Each row was made from one small tree. Brackets hold a mark, then the marks that hang from it, in alphabetical order. Every link used is in the known rows. Write each row's tree.
Known rows
{mono {fizat {tavaf kolez sivud zatu}}}: [ 2.94  4.51  3.67 -4.81  3.70 -0.13  1.09  0.38  1.20  1.89 -0.87 -0.18
  3.34 -1.47 -0.52 -1.42  3.79  2.16 -3.75  0.73 -2.10  0.21]
{fizat viko}: [ 0.71 -0.05  0.48  1.29 -0.04  1.07  0.04 -0.73 -0.52  0.58 -0.15 -0.68
  0.09 -0.97 -0.22  0.03  0.50 -0.58  0.39  0.24 -0.53  3.72]
{tavaf {fizat viko} kolez zatu}: [ 2.06  2.65  2.45  0.16  0.52  0.63  0.69  1.06 -1.85  1.85 -0.84  0.57
  2.86 -1.03 -0.09 -1.00  3.44  2.84 -0.06  1.24 -1.61  4.77]
{fizat tavaf}: [ 1.32  0.39  0.94 -0.90  2.82  0.08  0.01 -0.29  2.94  0.19 -0.15  0.57
  0.62  0.05 -0.13  0.42  0.60 -0.14 -0.72  0.80  0.28 -0.42]
{pizo {negi zatu}}: [ 2.43  2.79  0.00 -0.67  2.19 -0.27  0.02  2.35 -2.28  0.09  1.00 -0.20
  0.01  0.95  1.21 -0.73  1.43 -0.53 -2.67  0.18 -0.19  1.09]
{mono {fizat {tavaf kolez sivud}}}: [ 0.71  2.33  2.63 -4.35  4.06  0.73  0.92 -1.41  2.35  1.90 -0.52 -0.24
  1.92 -1.69 -0.48 -0.89  2.88  1.08 -4.06  0.53 -1.52  0.69]
{fizat {tavaf zatu}}: [ 3.47  2.64  1.91 -1.34  2.55 -0.62  0.10  1.52  1.82  0.26 -0.48  0.74
  2.18  0.46 -0.18 -0.12  1.38  1.01 -0.48  0.85 -0.18 -0.54]
{negi pizo {zatu {tavaf fizat kolez}}}: [ 3.40  6.36  1.67 -1.79  1.64  2.26  0.30  3.88 -0.62  1.06 -0.60  2.88
  1.02  1.53  0.66 -1.89  3.61 -0.96  0.81  1.31 -0.74  1.26]
{negi pizo zatu}: [ 1.72  3.41  0.87 -0.68  0.50  1.12 -0.15  2.16 -0.20 -0.06  0.06  0.05
 -0.08  1.96  0.37 -1.35  1.43 -2.67  0.52  0.17  0.08  0.97]
{mono {fizat {tavaf kolez {zatu negi}}}}: [ 3.21  5.04  2.71 -2.88  3.56 -0.52  1.16  3.27  3.17  2.65 -0.59  1.06
  2.28 -0.72  0.30 -1.47  2.76 -0.45 -2.44  1.27 -0.88 -0.59]
{pizo {negi {zatu {tavaf kolez sivud}}}}: [ 4.61  7.12 -0.01 -3.42  2.57  1.26  0.57  3.21 -5.21  1.64  1.00  1.77
  0.88 -0.65  0.64 -1.81  4.37  0.34 -4.57 -0.09 -2.51  1.22]
{mono {fizat {tavaf kolez zatu} viko}}: [ 3.70  3.16  3.73 -1.37  3.80  0.26  1.28  0.15  2.18  2.07 -1.00  0.02
  2.72 -1.96 -0.40 -1.10  3.42  0.34 -1.75  1.19 -1.52  3.57]
{mono {fizat {tavaf sivud}}}: [ 1.22  2.16  2.83 -4.09  3.80  0.53  0.39 -1.18  3.42  0.81 -1.13 -1.20
  1.46 -0.31 -0.22 -0.30  0.83  1.04 -2.95  0.68 -0.59 -0.10]
{zatu negi {tavaf {fizat viko} kolez}}: [ 2.59  4.86  0.72  0.06  0.87  2.30  0.67  3.20 -0.37  2.83 -0.87  2.43
  1.01 -1.03  0.52 -0.98  2.44 -0.04  0.38  1.60 -1.23  3.19]
{tavaf {fizat viko} kolez sivud}: [-0.46  1.58  1.87 -1.45  0.72  2.27  0.45 -1.42 -2.26  2.37 -0.59 -0.44
  2.21 -1.70 -0.37 -0.74  3.47  3.01 -1.85  0.81 -2.12  5.57]
{fizat {tavaf sivud} viko}: [ 1.88  1.61  1.73 -1.53  2.72  1.93 -0.03 -1.66  1.06  1.20 -0.48 -0.77
  1.48 -1.29 -0.81  0.11  1.84  0.63 -1.81  0.67 -1.25  3.71]
{pizo {negi {zatu tavaf}}}: [ 5.20  5.24 -0.22 -1.08  2.41  0.19 -0.02  4.11 -2.36  0.10  0.49  1.46
 -0.16  1.03  1.41 -0.91  1.53 -1.09 -1.65  0.38 -0.47  0.03]
{pizo {negi {zatu {tavaf fizat}}}}: [ 4.82  5.61  0.98 -1.58  2.93  0.52 -0.03  4.41 -1.72  0.26 -0.28  1.60
  0.73  1.91  1.90 -0.86  1.69  0.85 -1.02  1.44  0.05  0.50]
{magun viko}: [-0.90  0.10  0.15  0.12 -0.77  0.03 -0.77  0.80  2.18 -0.91  2.73 -0.03
  0.18  0.52  0.19  0.11  0.18 -0.66 -2.14 -0.53  0.81 -0.58]
{negi pizo {zatu {tavaf kolez sivud}}}: [ 3.89  7.55  0.81 -3.37  1.03  2.70  0.27  3.15 -2.96  1.49  0.07  1.98
  0.79  0.23 -0.28 -2.41  4.28 -1.77 -1.22 -0.10 -2.24  0.87]
{negi zatu}: [ 0.67  2.51 -0.19 -0.44  0.12  0.17 -0.27  2.40 -1.02  0.15  0.45 -0.50
 -0.02  0.10  0.05 -0.70  0.79 -0.41 -0.09  0.43  0.11  0.98]
{tavaf fizat kolez {zatu negi}}: [ 1.49  4.65  1.55 -1.22  0.35 -0.04  0.72  4.07 -0.97  2.47 -0.45  1.54
  2.48  0.21  0.69 -1.35  2.70  1.87 -0.65  1.32 -1.04  0.14]

Write each row's tree
[ 3.08  7.14  1.94 -3.19  1.00  2.88 -0.12  3.62  0.30  1.60 -1.54  1.81
  1.04  2.54  1.10 -1.30  1.36 -0.80  0.25  0.89 -0.92 -0.72]	{zatu {negi pizo} {tavaf fizat sivud}}
[ 4.53  7.19  1.37 -3.60  2.84  1.19 -0.09  3.88 -3.47  0.72 -0.31  0.88
  1.50  1.60  1.55 -1.18  2.57  2.31 -2.66  1.10 -1.11  0.73]	{pizo {negi {zatu {tavaf fizat sivud}}}}
[ 1.66  0.45  1.21  0.05  2.99  1.39  0.71 -1.44  1.44  1.71  0.20  1.11
  1.14 -2.07 -0.81 -0.10  3.18 -0.42 -1.76  0.90 -1.08  4.01]	{fizat {tavaf kolez} viko}
[ 2.14  6.02 -0.59 -2.59  0.25  1.91  0.52  3.30 -2.31  2.61  0.16  2.29
  0.59 -1.32 -0.08 -1.40  2.63 -0.48 -2.07 -0.06 -2.23 -0.89]	{zatu negi {tavaf kolez sivud}}
[ 2.99  5.26  0.84 -1.21  0.79  0.76 -0.24  4.43 -0.37  0.28 -0.81  1.26
  0.83  1.15  0.81 -0.96  1.10  1.16  1.62  1.73  0.12  0.23]	{negi {zatu {tavaf fizat}}}
[ 3.03  4.99  1.61 -0.64 -0.02  0.66  0.15  3.89  0.28  1.04 -0.50  1.00
  1.03  2.32  0.78 -1.43  1.01 -2.66  0.48  0.06 -0.46 -0.77]	{tavaf {zatu {negi pizo}}}
[ 1.94  0.56  2.92 -0.74  3.66  0.80  0.56 -1.35  4.53  0.84 -1.20 -1.06
  0.86 -0.93 -0.04 -0.07  0.60 -0.84 -0.84  1.24  0.02  3.38]	{mono {fizat tavaf viko}}
[ 2.99  2.82  1.49  0.40  0.52  1.86 -0.02  1.07  0.05  0.66 -1.57  1.10
  0.95 -0.04  0.45 -0.03  0.78  0.99  1.96  1.46 -0.39  3.17]	{zatu {tavaf {fizat viko}}}
[ 2.18  6.09  0.87 -2.90  0.54  1.86 -0.05  3.74 -0.53  1.71 -1.18  1.30
  1.12  0.85  0.84 -0.70  0.73  1.53 -0.26  1.10 -0.86 -1.05]	{zatu negi {tavaf fizat sivud}}
[ 2.62  6.89  1.74 -2.89  0.27  1.53  0.64  3.15 -2.47  2.67  0.03  1.33
  2.04  0.63  0.09 -2.31  3.76 -1.22 -2.40 -0.39 -2.47  0.07]	{tavaf kolez sivud {zatu {negi pizo}}}
[ 2.63  6.77  0.96 -3.68  1.18  1.81  0.28  3.67 -3.04  1.88 -0.39  1.48
  1.92 -0.64  0.11 -1.70  3.75  2.50 -1.15  1.31 -1.89  1.15]	{negi {zatu {tavaf fizat kolez sivud}}}
[ 1.42  2.25  3.12 -3.02  3.97  1.75  1.00 -2.29  1.86  2.48 -0.73 -0.83
  1.86 -2.60 -0.79 -0.86  3.44  0.68 -3.64  0.79 -2.01  4.26]	{mono {fizat {tavaf kolez sivud} viko}}
[ 3.94  7.69  2.25 -3.56  1.25  2.71 -0.38  3.60 -1.12  0.62 -1.52  0.99
  1.34  2.50  0.73 -1.78  2.26  0.20  0.48  1.05 -0.89  0.66]	{negi pizo {zatu {tavaf fizat sivud}}}
[ 2.38  3.83  3.14 -1.69  0.31  1.23  0.00  0.84 -2.35  1.30 -1.48 -1.32
  3.23 -0.08  0.03 -0.82  2.25  3.75 -0.24  1.05 -1.81  4.03]	{tavaf {fizat viko} sivud zatu}
[ 5.00  6.91  0.21 -3.11  2.33  0.91 -0.10  3.59 -4.12  0.58  0.48  0.71
  0.51  0.60  0.99 -1.26  2.31  0.10 -3.26  0.04 -1.62  0.11]	{pizo {negi {zatu {tavaf sivud}}}}
[ 0.11  1.60  2.09 -1.14  0.49  1.93 -0.16 -1.09 -1.39  1.26 -0.99 -1.36
  1.70 -0.38 -0.08 -0.25  1.35  2.80 -0.65  0.93 -1.17  4.57]	{tavaf {fizat viko} sivud}
[ 4.83  5.62 -0.41 -1.29  2.64  0.47  0.63  3.88 -3.68  1.20  1.02  2.57
  0.29 -0.30  0.97 -1.45  3.46 -0.93 -3.06  0.24 -1.42  0.73]	{pizo {negi {zatu {tavaf kolez}}}}
[ 1.50  2.70  2.00 -1.15  0.57 -0.37  0.64  1.78 -1.33  1.39 -0.51  1.16
  2.74 -0.14  0.21 -1.03  2.94  3.20 -0.54  1.01 -1.05  0.93]	{tavaf fizat kolez zatu}
[ 3.42  5.24  3.27  0.23  0.46  1.79  0.17  3.42  0.43  1.87 -1.52  0.46
  1.98  2.34  1.06 -1.31  1.54 -0.99  1.48  1.34 -0.57  3.50]	{tavaf {fizat viko} {zatu {negi pizo}}}
[ 4.15  4.30  4.32 -3.18  3.34  0.74  0.53 -0.09  1.69  1.54 -1.60 -1.78
  3.05 -1.08 -0.45 -0.93  2.29  1.54 -2.02  1.00 -1.73  3.24]	{mono {fizat {tavaf sivud zatu} viko}}
[ 4.32  5.83  0.63 -1.03  0.71  1.71 -0.25  3.90 -0.16  0.00 -0.45  1.73
 -0.26  1.91  0.43 -1.58  1.46 -3.14  1.51  0.35 -0.18 -0.08]	{negi pizo {zatu tavaf}}
[ 3.77  5.14  1.27  0.05  0.70  1.86 -0.16  3.57 -0.66  0.80 -1.09  0.60
  0.94  0.22  0.51 -0.88  1.61  0.61  1.97  1.97 -0.43  3.93]	{negi {zatu {tavaf {fizat viko}}}}
[ 4.21  7.39  1.02 -3.12  0.75  2.42 -0.37  3.41 -1.85  0.41 -0.62  0.90
  0.49  1.69  0.15 -1.79  2.32 -1.92  0.19  0.02 -1.30  0.16]	{negi pizo {zatu {tavaf sivud}}}
[ 3.65  5.32  0.36 -0.62  0.46  1.94 -0.02  3.83  1.21  1.02 -0.74  2.56
 -0.63  2.06  0.81 -1.03  0.45 -4.30  1.16  0.10 -0.20 -1.52]	{zatu {negi pizo} tavaf}
[ 0.83  1.81  1.07 -3.21  3.11  1.11  0.55 -1.15  0.42  1.72  0.24  0.89
  1.75 -1.65 -0.84 -0.42  3.40  1.32 -3.57  0.33 -1.66  0.81]	{fizat {tavaf kolez sivud}}
[ 1.32  6.06  1.92 -3.16  0.38  0.83  0.69  3.64 -2.56  2.98 -0.33  0.77
  3.10 -0.12  0.32 -1.61  3.34  3.17 -2.30  0.96 -2.06  0.43]	{tavaf fizat kolez sivud {zatu negi}}
[ 3.43  5.29  1.05 -0.25  1.08  2.17  0.39  3.31 -1.87  1.88 -0.52  1.57
  1.35 -1.05  0.14 -1.38  3.61  0.76  0.68  1.80 -1.28  4.83]	{negi {zatu {tavaf {fizat viko} kolez}}}
[ 3.09  7.13  0.53 -3.04  0.61  2.84  0.51  3.02 -1.49  2.57 -0.24  2.80
  0.44  0.40  0.22 -1.96  3.34 -2.77 -1.66 -0.28 -2.17 -0.53]	{zatu {negi pizo} {tavaf kolez sivud}}
[ 1.03  0.96  2.29 -2.38  4.00  0.06  1.04 -0.92  3.87  1.31 -0.50  0.64
  1.11 -1.30 -0.22 -0.58  2.05 -0.10 -2.58  0.92 -0.47  0.20]	{mono {fizat {tavaf kolez}}}
[ 2.07  4.42  2.02  0.15  0.45  0.92  0.76  3.34 -1.43  3.00 -0.60  0.83
  2.58 -0.83  0.44 -1.34  3.22  1.35 -0.29  1.57 -1.54  4.02]	{tavaf {fizat viko} kolez {zatu negi}}
